What can hang from each mark
Q_107: Q_817
Q_276: Q_817
Q_19: Q_817
Q_606: Q_477 Q_817
Q_999: Q_817
Q_991: Q_817
Q_817: Q_19 Q_28 Q_212 Q_276 Q_991

Each row was made from one small tree. Brackets hold a mark, then the marks that hang from it, in the order of their numbers. Every link used is in the known rows. Write each row's tree.
Known rows
{Q_817 Q_28 Q_212 Q_276 Q_991}: [-4.20 -4.67 -5.56  1.40 -0.65 -1.97 -3.81 -0.55 -5.38 -1.46 -6.16 -4.62
 -0.79 -2.95 -3.72 -0.52 -1.33]
{Q_606 Q_477 {Q_817 Q_19 Q_28 Q_276}}: [ 0.76 -1.90 -4.16  2.35 -1.40 -6.19 -2.11  0.01 -3.29  1.03 -1.75 -1.73
 -2.09 -2.35  0.71  2.32  1.88]
{Q_107 {Q_817 Q_19 Q_276 Q_991}}: [-3.99 -0.38 -5.74 -1.07 -1.43 -2.44 -1.00 -0.01 -3.33 -3.64 -2.86 -4.58
  1.52 -3.21 -1.69 -1.85 -0.94]
{Q_107 {Q_817 Q_28 Q_212 Q_991}}: [-4.52 -1.82 -3.81  0.00 -1.93  0.00 -1.15  0.10 -4.18 -2.38 -3.86 -2.87
  2.49 -4.01 -1.51 -0.55 -2.31]
{Q_999 {Q_817 Q_19 Q_991}}: [ 0.36 -3.45 -4.47  1.94 -1.33 -1.91 -0.62  0.04 -2.09 -1.65 -1.68 -2.11
 -2.68 -3.64 -3.01 -0.65  0.14]
{Q_817 Q_19 Q_28 Q_212 Q_276 Q_991}: [-4.21 -3.76 -7.10  0.65  0.40 -4.54 -4.76  0.39 -6.75 -2.48 -5.66 -6.33
 -1.84 -2.92 -4.05  0.01 -0.32]
{Q_817 Q_28 Q_212}: [-0.83 -3.00 -2.76  0.89  0.45 -1.02 -1.75 -0.14 -4.30 -1.59 -1.99 -1.39
 -0.06 -2.84 -1.70  2.17 -0.92]
{Q_19 {Q_817 Q_28 Q_991}}: [-0.43 -3.18 -5.40  2.82 -1.87  0.92 -0.51  0.55 -3.51  0.46 -2.83  0.45
 -2.74 -4.42 -2.02 -0.04 -0.90]
{Q_606 {Q_817 Q_28 Q_276 Q_991}}: [-1.05 -3.58 -4.80  2.63 -2.16 -2.69 -1.62 -0.40 -1.58  0.79 -6.19 -2.07
 -1.42 -2.66 -1.86  1.20 -0.67]
{Q_19 {Q_817 Q_991}}: [-0.13 -3.27 -4.40  2.04 -2.72  1.73  0.14 -0.20 -2.19 -0.30 -1.23  1.25
 -1.96 -4.16 -1.79 -1.54 -0.52]
{Q_107 {Q_817 Q_19 Q_212 Q_991}}: [-4.23 -1.11 -4.03 -1.37 -1.88 -1.20 -1.30  0.03 -3.92 -3.94 -1.86 -3.37
  2.39 -3.75 -1.52 -1.77 -1.17]
{Q_999 Q_817}: [ 1.24 -3.60 -1.76  1.86 -1.10 -0.49  1.01 -1.24 -1.02 -1.42  0.19 -0.17
 -1.89 -2.90 -1.91  0.56  0.16]
{Q_276 {Q_817 Q_19 Q_28 Q_212 Q_991}}: [-0.77 -0.15 -5.48  0.32  0.15 -1.41 -2.61  0.13 -3.08 -0.60 -3.00 -2.61
 -2.18 -2.55 -1.95  1.09 -1.30]
{Q_276 {Q_817 Q_19 Q_28 Q_991}}: [ 1.18  1.30 -6.36  0.91  0.36 -1.28 -1.54  0.94 -1.68  0.23 -2.90 -1.87
 -2.47 -2.72 -1.30  1.50 -1.68]
{Q_276 {Q_817 Q_19 Q_212 Q_991}}: [-0.52 -0.18 -4.47 -0.46 -0.67 -0.59 -1.95 -0.67 -1.70 -1.30 -1.36 -1.69
 -1.45 -2.31 -1.68 -0.44 -1.00]
{Q_991 Q_817}: [-0.41 -1.04 -2.60  1.10 -0.80  0.31  1.61 -1.03  0.60  0.19  0.79  0.02
  0.41 -2.50  0.00  1.29  0.45]
{Q_606 Q_477 {Q_817 Q_28 Q_212}}: [ 0.49 -3.50 -1.21  2.66 -2.67 -2.93 -1.68 -0.69 -2.76  1.53 -1.16  0.80
 -0.29 -2.90  1.13  2.04  0.75]
{Q_19 {Q_817 Q_28 Q_212 Q_276 Q_991}}: [-4.17 -5.24 -5.30  1.94 -1.86 -0.54 -2.32 -1.12 -5.81 -0.77 -3.99 -2.29
 -2.86 -3.64 -3.39 -0.93 -0.04]
{Q_991 {Q_817 Q_19 Q_28 Q_212 Q_276}}: [-4.39 -2.30 -4.73  0.42  0.91 -4.05 -1.67 -1.16 -4.07 -1.09 -1.55 -4.83
 -1.30 -2.01 -1.80  2.28  1.83]
{Q_817 Q_19}: [ 1.98 -0.35 -4.18 -0.09  0.69 -2.34 -0.58  0.81 -2.25 -2.57  0.60 -1.09
 -0.55 -2.62 -0.97  1.25  0.20]

Which tree is each row?
[-3.00 -4.70 -2.88  0.45 -1.58 -0.33 -0.80 -2.41 -4.33 -2.07 -0.09 -0.84
 -2.15 -2.66 -2.18 -0.90  1.13]	{Q_19 {Q_817 Q_212 Q_276}}
[-0.79 -0.88 -4.21  0.91 -0.71  0.60 -1.87 -0.61 -1.99  0.25 -3.36 -1.21
 -1.42 -2.60 -1.72  0.66 -2.18]	{Q_276 {Q_817 Q_28 Q_212 Q_991}}
[-4.13 -2.38 -3.76 -0.34  0.08 -3.24 -0.98 -1.94 -2.70 -1.87  0.05 -4.02
 -0.48 -1.73 -1.61  0.72  2.10]	{Q_991 {Q_817 Q_19 Q_212 Q_276}}
[-0.51 -0.88 -3.26  0.15 -1.53  1.41 -1.18 -1.37 -0.64 -0.49 -1.80 -0.42
 -0.60 -2.30 -1.45 -0.76 -1.89]	{Q_276 {Q_817 Q_212 Q_991}}
[ 2.52 -2.05 -2.14  3.23 -2.53 -2.78 -0.64  0.15 -1.36  2.28 -1.04  1.63
 -0.82 -2.98  1.75  2.46  0.50]	{Q_606 Q_477 {Q_817 Q_28}}
[-1.36 -2.02 -7.01  0.43 -0.34 -3.38 -2.67  0.41 -3.32 -2.46 -3.61 -4.34
 -1.29 -2.77 -3.02 -1.41 -0.24]	{Q_817 Q_19 Q_276 Q_991}
[-1.71 -4.12 -6.27  2.40 -0.26 -4.14 -2.01 -0.03 -4.35 -1.38 -4.35 -4.90
 -4.03 -3.28 -3.99  0.36  0.33]	{Q_999 {Q_817 Q_19 Q_28 Q_276 Q_991}}
[-3.04  0.29 -4.32 -1.75 -0.32 -3.00 -0.11 -0.51 -3.32 -4.15 -0.61 -3.93
  1.62 -2.51 -0.79 -0.25 -0.07]	{Q_107 {Q_817 Q_19 Q_276}}
[ 0.49 -1.08 -7.22  1.75  0.40 -2.65 -2.51  2.41 -4.02 -0.96 -4.27 -2.93
 -1.63 -3.91 -2.36  1.16 -1.35]	{Q_817 Q_19 Q_28 Q_991}
[ 1.03 -2.02 -3.18  1.57 -2.22 -5.31 -1.48 -0.77 -1.91  0.29 -0.10 -0.86
 -1.26 -2.09  0.99  0.72  2.17]	{Q_606 Q_477 {Q_817 Q_19 Q_276}}
[-2.20 -3.92 -6.20  2.54 -1.57 -0.48 -1.28 -0.27 -4.40 -0.02 -3.92 -1.54
 -3.20 -3.75 -2.78 -0.58 -0.37]	{Q_19 {Q_817 Q_28 Q_276 Q_991}}
[-1.76 -2.88 -6.67  2.13 -0.35 -1.84 -2.53  0.50 -3.65 -0.50 -6.11 -3.72
 -1.21 -3.13 -3.04  0.02 -1.73]	{Q_817 Q_28 Q_276 Q_991}
[-1.27 -4.33 -3.13  2.35 -2.64 -1.43 -1.94 -0.43 -2.15  0.54 -5.18 -0.81
 -0.53 -3.21 -1.63  1.26 -0.86]	{Q_606 {Q_817 Q_28 Q_212 Q_991}}
[-3.86 -3.79 -5.89 -0.26 -0.63 -3.50 -3.94 -0.62 -5.02 -3.39 -3.71 -5.25
 -0.84 -2.61 -3.79 -1.92  0.14]	{Q_817 Q_19 Q_212 Q_276 Q_991}
[-5.03 -1.15 -3.43 -2.28 -0.57 -3.10 -1.11 -1.30 -4.66 -4.96 -0.67 -4.66
  1.89 -2.39 -1.36 -0.69  0.28]	{Q_107 {Q_817 Q_19 Q_212 Q_276}}
[-2.39 -0.85 -5.66  1.03  1.13 -3.91 -0.53 -0.29 -2.73 -0.36 -1.45 -4.08
 -1.58 -2.09 -1.18  2.65  1.55]	{Q_991 {Q_817 Q_19 Q_28 Q_276}}
[-2.62 -1.64 -3.93  0.70  0.65 -2.69 -0.89 -0.33 -3.19 -0.64 -0.47 -2.85
 -0.78 -2.66 -1.08  2.78  1.29]	{Q_991 {Q_817 Q_19 Q_28 Q_212}}
[ 1.45  1.26 -5.35  0.13 -0.42 -0.40 -0.91  0.19 -0.38 -0.55 -1.30 -1.01
 -1.81 -2.46 -1.05 -0.06 -1.36]	{Q_276 {Q_817 Q_19 Q_991}}
[-2.77 -5.67 -2.70  1.79 -0.22 -2.82 -1.40 -2.09 -4.57 -1.92 -2.48 -3.63
 -2.79 -2.42 -3.52  1.20  0.66]	{Q_999 {Q_817 Q_28 Q_212 Q_276}}
[-3.06 -3.84 -3.74  0.53  0.75 -2.77 -2.67 -1.18 -5.31 -2.17 -3.34 -3.87
 -0.75 -2.05 -2.67  1.52 -0.27]	{Q_817 Q_28 Q_212 Q_276}
[-0.37 -4.12 -2.69  3.34 -3.82 -2.34 -2.59 -0.14 -2.78  2.08 -3.40  0.26
 -0.39 -3.61  0.24  0.45 -0.15]	{Q_606 Q_477 {Q_817 Q_28 Q_212 Q_991}}
[-2.35 -1.73 -2.91 -0.06 -0.18 -1.85 -0.24 -1.04 -1.82 -1.34  1.08 -2.06
  0.03 -2.35 -0.86  1.25  1.63]	{Q_991 {Q_817 Q_19 Q_212}}
[-2.00 -2.88 -6.07  1.04  0.16 -2.81 -3.83  1.40 -5.77 -1.87 -4.33 -3.92
 -1.19 -3.78 -3.10  0.65 -0.97]	{Q_817 Q_19 Q_28 Q_212 Q_991}
[-1.75 -4.90 -5.05  3.03 -1.11 -2.11 -1.28 -0.77 -3.26 -0.59 -4.69 -3.59
 -3.32 -3.26 -3.81  0.03 -0.51]	{Q_999 {Q_817 Q_28 Q_276 Q_991}}
